What can hang from each mark:
S: N
T: F
U: P Q
N: F S
P: F K U
F: N P T

Every row comes from one small tree of marks. Brackets hold a mark, then the marks that hang from it, in alphabetical order. Every link used is in the known rows. Which tree was each row made from?
Known rows:
(T (F (N S) P)): [ 3.90 -2.87 -6.90 -1.70 -2.47  3.12  6.02  1.38 -3.11 -6.17 -1.78  1.81
  1.63  3.95  0.99 -0.48 -0.13 -4.51 -0.05  0.33]
(T (F (P U))): [ 2.94 -3.69 -5.05 -0.03 -3.61 -0.70  4.99  2.17 -5.16 -4.70 -2.07  3.45
 -0.32 -0.41 -0.12 -0.78 -3.63 -1.29  0.01 -1.53]
(U P Q): [ 6.64 -1.63  1.29 -4.57 -4.17  5.80  3.03 -3.08 -1.45 -1.79  2.87 -2.46
 -1.89  0.99  0.46  0.54 -0.51  2.34 -2.23  0.53]
(U (P (F T) K)): [ 2.94  0.58  8.18 -2.19 -2.91  3.99  2.87  4.50 -3.90 -3.06  1.35  0.06
 -1.29  0.71  4.47 -0.24  1.97 -3.05  1.35  2.03]
(T (F (N S) (P K))): [ 4.48 -2.32 -3.38 -0.85 -2.13  2.89  6.58  4.02 -3.90 -7.58 -0.40  2.67
  1.63  4.31  1.97 -0.65 -0.26 -4.89 -0.91  1.59]
(F N (P (U Q)) T): [ 1.57 -2.42 -4.97  1.34 -2.87  2.31  4.45 -1.10  0.17 -4.73 -0.50  1.16
 -2.79  5.84  6.94  2.19  1.50 -2.43 -0.82  5.96]
(T (F N P)): [ 4.34 -2.90 -6.43 -0.81 -2.78  1.63  7.36  0.31 -3.27 -5.70 -2.32  2.01
 -0.07  1.98  0.82  1.35 -0.27 -2.95 -1.30  1.31]
(N (F (P K)) S): [ 3.60 -1.30  2.09 -4.18 -2.53  4.49  5.79  3.62 -3.23 -5.98  1.13  0.32
  3.28  2.13  0.48 -3.55 -2.49 -1.68  1.02 -1.41]
(F (N S) T): [ 0.99 -0.73 -4.06 -1.11 -1.76  3.31  2.17 -0.39  1.91 -3.21  0.86  0.51
  0.63  5.77  7.10  0.87  7.25 -5.79 -0.47  3.57]
(P U): [-1.65 -3.22  0.35  0.08 -3.04 -2.20  0.71  0.68 -2.50 -2.28 -0.75  2.35
 -0.87 -1.61  3.42  1.05  0.09 -0.35 -0.99 -0.56]
(N F S): [ 2.77 -1.17 -0.12 -4.44 -2.51  3.66  2.76  0.37 -1.45 -3.30  1.31 -0.02
  3.34 -0.39 -0.56 -2.56  1.44 -0.71  0.85 -3.43]
(N (F P) S): [ 3.20 -1.83 -1.35 -5.08 -2.85  4.72  5.20  1.16 -2.57 -4.71 -0.42 -0.15
  3.24  1.70 -0.51 -3.46 -2.16 -1.03  1.97 -2.45]
(S N): [-0.54 -2.37 -0.97  0.29 -2.80  2.07  3.20  0.95 -0.65 -0.44  0.00  1.42
 -0.23 -3.37  1.14  1.61 -2.26  0.99 -2.83 -0.26]
(S (N (F P T))): [ 0.88 -1.36 -2.22  0.25 -2.99  3.93  6.32  0.23 -0.93 -0.71 -0.59  0.77
 -0.22 -2.90  0.59 -0.07 -3.30  1.15 -1.18  0.01]
(P F): [ 1.64 -1.49  2.20 -1.73 -2.80  1.25  1.16  4.14 -2.78 -4.23 -0.23  1.95
  0.25 -1.55  1.79  1.45  0.99 -1.93  2.99 -0.81]
(F P): [ 2.84 -3.27 -2.47 -3.18 -3.65  1.73  6.02  1.06 -2.37 -4.52 -1.61  0.15
 -0.34  1.85  1.94 -0.15 -3.52 -0.67 -0.33  1.49]
(T (F N)): [ 3.73 -2.21 -5.18 -0.21 -2.49  0.71  4.80 -0.77 -2.02 -4.04 -0.85  2.10
  0.10 -0.03  0.72  2.29  3.49 -2.76 -2.16  0.51]
(F (N S) (P U) T): [-1.40 -2.26 -4.72  0.11 -1.93  2.48  3.25  1.38 -0.69 -5.07 -1.87  1.72
 -0.09  7.32  8.30 -0.41  2.12 -5.93  1.09  4.11]
(T F): [ 4.87 -2.40 -4.38 -0.93 -3.54  0.07  4.08  0.54 -2.88 -3.31  0.08  2.39
  0.31 -1.59 -1.34  0.11  0.42 -0.98 -1.40 -1.78]

Which tree is each row?
[ 0.21 -2.70 -3.13  0.32 -3.65 -0.09  3.97  1.47 -1.90 -3.25 -1.43  1.94
 -1.98  2.86  5.55 -0.84 -1.73 -2.02  0.83  2.51] -> (F (P U) T)
[ 0.36 -1.22  0.88 -1.98 -1.54  3.14  0.71  3.98 -1.93 -5.62 -0.55  1.93
  1.85  2.11  3.94  1.92  4.13 -4.93  3.20  0.76] -> (P (F (N S)))
[ 3.07 -0.15 -1.48 -3.20 -2.67  3.87  2.38  0.09 -0.07 -2.32  1.92  0.04
  2.39  1.12  1.38 -3.09  3.09 -1.96  1.30 -1.96] -> (N (F T) S)
[ 1.32  0.73  5.12  0.70 -1.14  3.05  1.60  7.84 -1.48 -6.70  2.43  2.88
  0.84  3.99  7.26  1.07  6.38 -6.89  2.39  3.82] -> (P (F (N S) T) K)
[ 3.55 -2.13 -5.65 -1.09 -2.12  2.07  3.54  0.60 -2.14 -4.69 -0.27  2.04
  1.77  1.97  1.05  0.52  3.49 -4.24 -1.15 -0.57] -> (T (F (N S)))
[ 3.94 -0.22  0.84 -2.89 -2.69  4.72  5.65  3.43 -1.91 -5.16  1.95  0.48
  2.37  3.68  2.48 -4.23  0.03 -2.66  1.43  0.12] -> (N (F (P K) T) S)
[ 3.83 -3.49 -6.65  0.77 -2.97  1.23  5.39  0.08 -3.52 -6.02 -1.26  2.68
 -1.01  1.85  0.99  1.60 -0.95 -1.56 -1.37  1.10] -> (T (F N (P (U Q))))
[ 0.54 -1.19  0.14  2.87 -2.29  1.21 -1.06  2.28 -0.95 -4.53  1.53  3.19
 -2.21  1.35  5.89  3.38  4.80 -2.44  2.50  2.68] -> (P (F N T) (U Q))
[ 1.58 -1.66 -5.49 -1.77 -2.13  4.50  5.22  0.71  0.52 -5.18 -1.07  0.02
  0.50  8.20  7.18 -0.24  2.77 -5.99  0.71  4.79] -> (F (N S) P T)
[ 1.54 -3.41 -6.39 -0.12 -2.31  1.45  4.43  1.96 -4.24 -6.08 -2.41  3.20
  1.19  3.34  2.02 -0.49 -0.90 -4.29  0.16 -0.16] -> (T (F (N S) (P U)))
[ 5.64 -2.61 -2.23 -0.55 -3.46  0.93  7.14  4.22 -4.81 -6.05  0.02  2.83
  0.09  0.78 -0.04 -1.04 -3.02 -1.91 -1.23  0.09] -> (T (F (P K)))
[ 1.75 -1.45  7.81  2.29 -2.61  0.16 -0.59  7.69 -4.30 -6.37  3.71  4.39
 -1.06 -1.08  3.68  1.56  0.09 -0.36  1.55  0.68] -> (P F K (U Q))
[ 1.41  0.04  2.42 -3.41 -2.27  5.85  1.69  1.30 -2.43 -2.60 -0.65 -0.67
 -0.15  2.94  5.04  0.28  4.26 -4.84  2.79  1.56] -> (U (P (F (N S) T)))
[ 1.65 -2.14  0.73 -2.19 -1.64  4.00  6.36  4.30 -2.01 -7.76 -0.28  0.81
  1.55  7.06  6.02  0.23  0.22 -5.29 -0.90  4.66] -> (F (N S) (P K))
[ 0.23 -3.17  3.21 -0.02 -3.14 -0.72  5.04  4.62 -4.40 -5.85 -0.78  2.74
 -0.86  1.69  4.47 -0.40 -4.08 -1.33 -0.76  2.22] -> (F (P K U))
[ 1.31 -0.89  0.63  0.91 -2.81  3.81  6.92  2.23 -1.43 -1.64  0.55  1.11
 -0.18 -2.48  1.34 -0.18 -3.34  0.81 -1.92  1.13] -> (S (N (F (P K) T)))
[-1.27 -2.71  1.57 -0.29 -1.40  1.90  4.46  4.65 -3.28 -7.62 -1.12  2.23
  0.96  6.16  7.15  0.21 -0.21 -5.31 -0.35  3.96] -> (F (N S) (P K U))
[ 3.53 -0.88 -2.77 -3.81 -2.97  4.94  4.91  1.08 -1.18 -3.93  0.44 -0.09
  2.35  3.06  1.43 -4.00 -0.24 -2.14  2.30 -1.09] -> (N (F P T) S)
[ 5.75 -0.06  1.70 -2.67 -3.10  7.12  2.18 -0.93 -1.11 -2.99  2.25 -1.33
 -2.30  2.78  3.36  2.31  3.76 -0.96  0.98  3.00] -> (U (P (F N T)) Q)
[ 1.32 -0.32  6.94  0.39 -1.37  1.55  3.06  6.63 -2.83 -6.95  0.95  2.69
  0.13  0.72  5.19  3.27  4.17 -4.39  0.82  3.62] -> (P (F N) K)
[ 1.46 -1.40  1.03  2.01 -3.24  0.46 -1.93  3.55 -1.95 -3.71  2.25  3.41
 -2.01 -0.30  4.19  1.31  1.90 -0.74  3.20  0.13] -> (P (F T) (U Q))
[ 3.26 -3.04 -1.37  0.94 -3.31 -0.82  5.58  4.60 -5.74 -5.85 -0.72  4.02
 -0.43  0.09  0.74 -1.07 -3.75 -1.83 -0.84 -0.44] -> (T (F (P K U)))
[-2.68 -1.12  7.66  1.94 -0.86  0.36 -0.63  8.69 -4.54 -7.14  0.51  4.94
  1.08  1.60  6.90  1.55  3.66 -5.69  2.54  1.57] -> (P (F (N S)) K U)
[ 2.02 -0.91 -1.04 -0.79 -1.78  4.37  6.14  3.90 -0.31 -6.85  0.62  1.06
  0.43  8.82  8.40 -0.58  2.76 -6.62 -0.41  6.38] -> (F (N S) (P K) T)
[ 1.07 -0.32 -0.03  0.11 -1.91  2.10  1.87  2.46 -0.39 -4.16 -0.36  1.66
 -0.74  1.53  5.48  3.14  6.22 -4.67  2.61  3.23] -> (P (F N T))
[ 2.08 -0.45  6.55  3.46 -2.75  0.21 -0.79  7.52 -2.88 -5.53  4.53  4.46
 -2.01  0.28  5.48  1.10  1.99 -1.53  1.89  1.96] -> (P (F T) K (U Q))
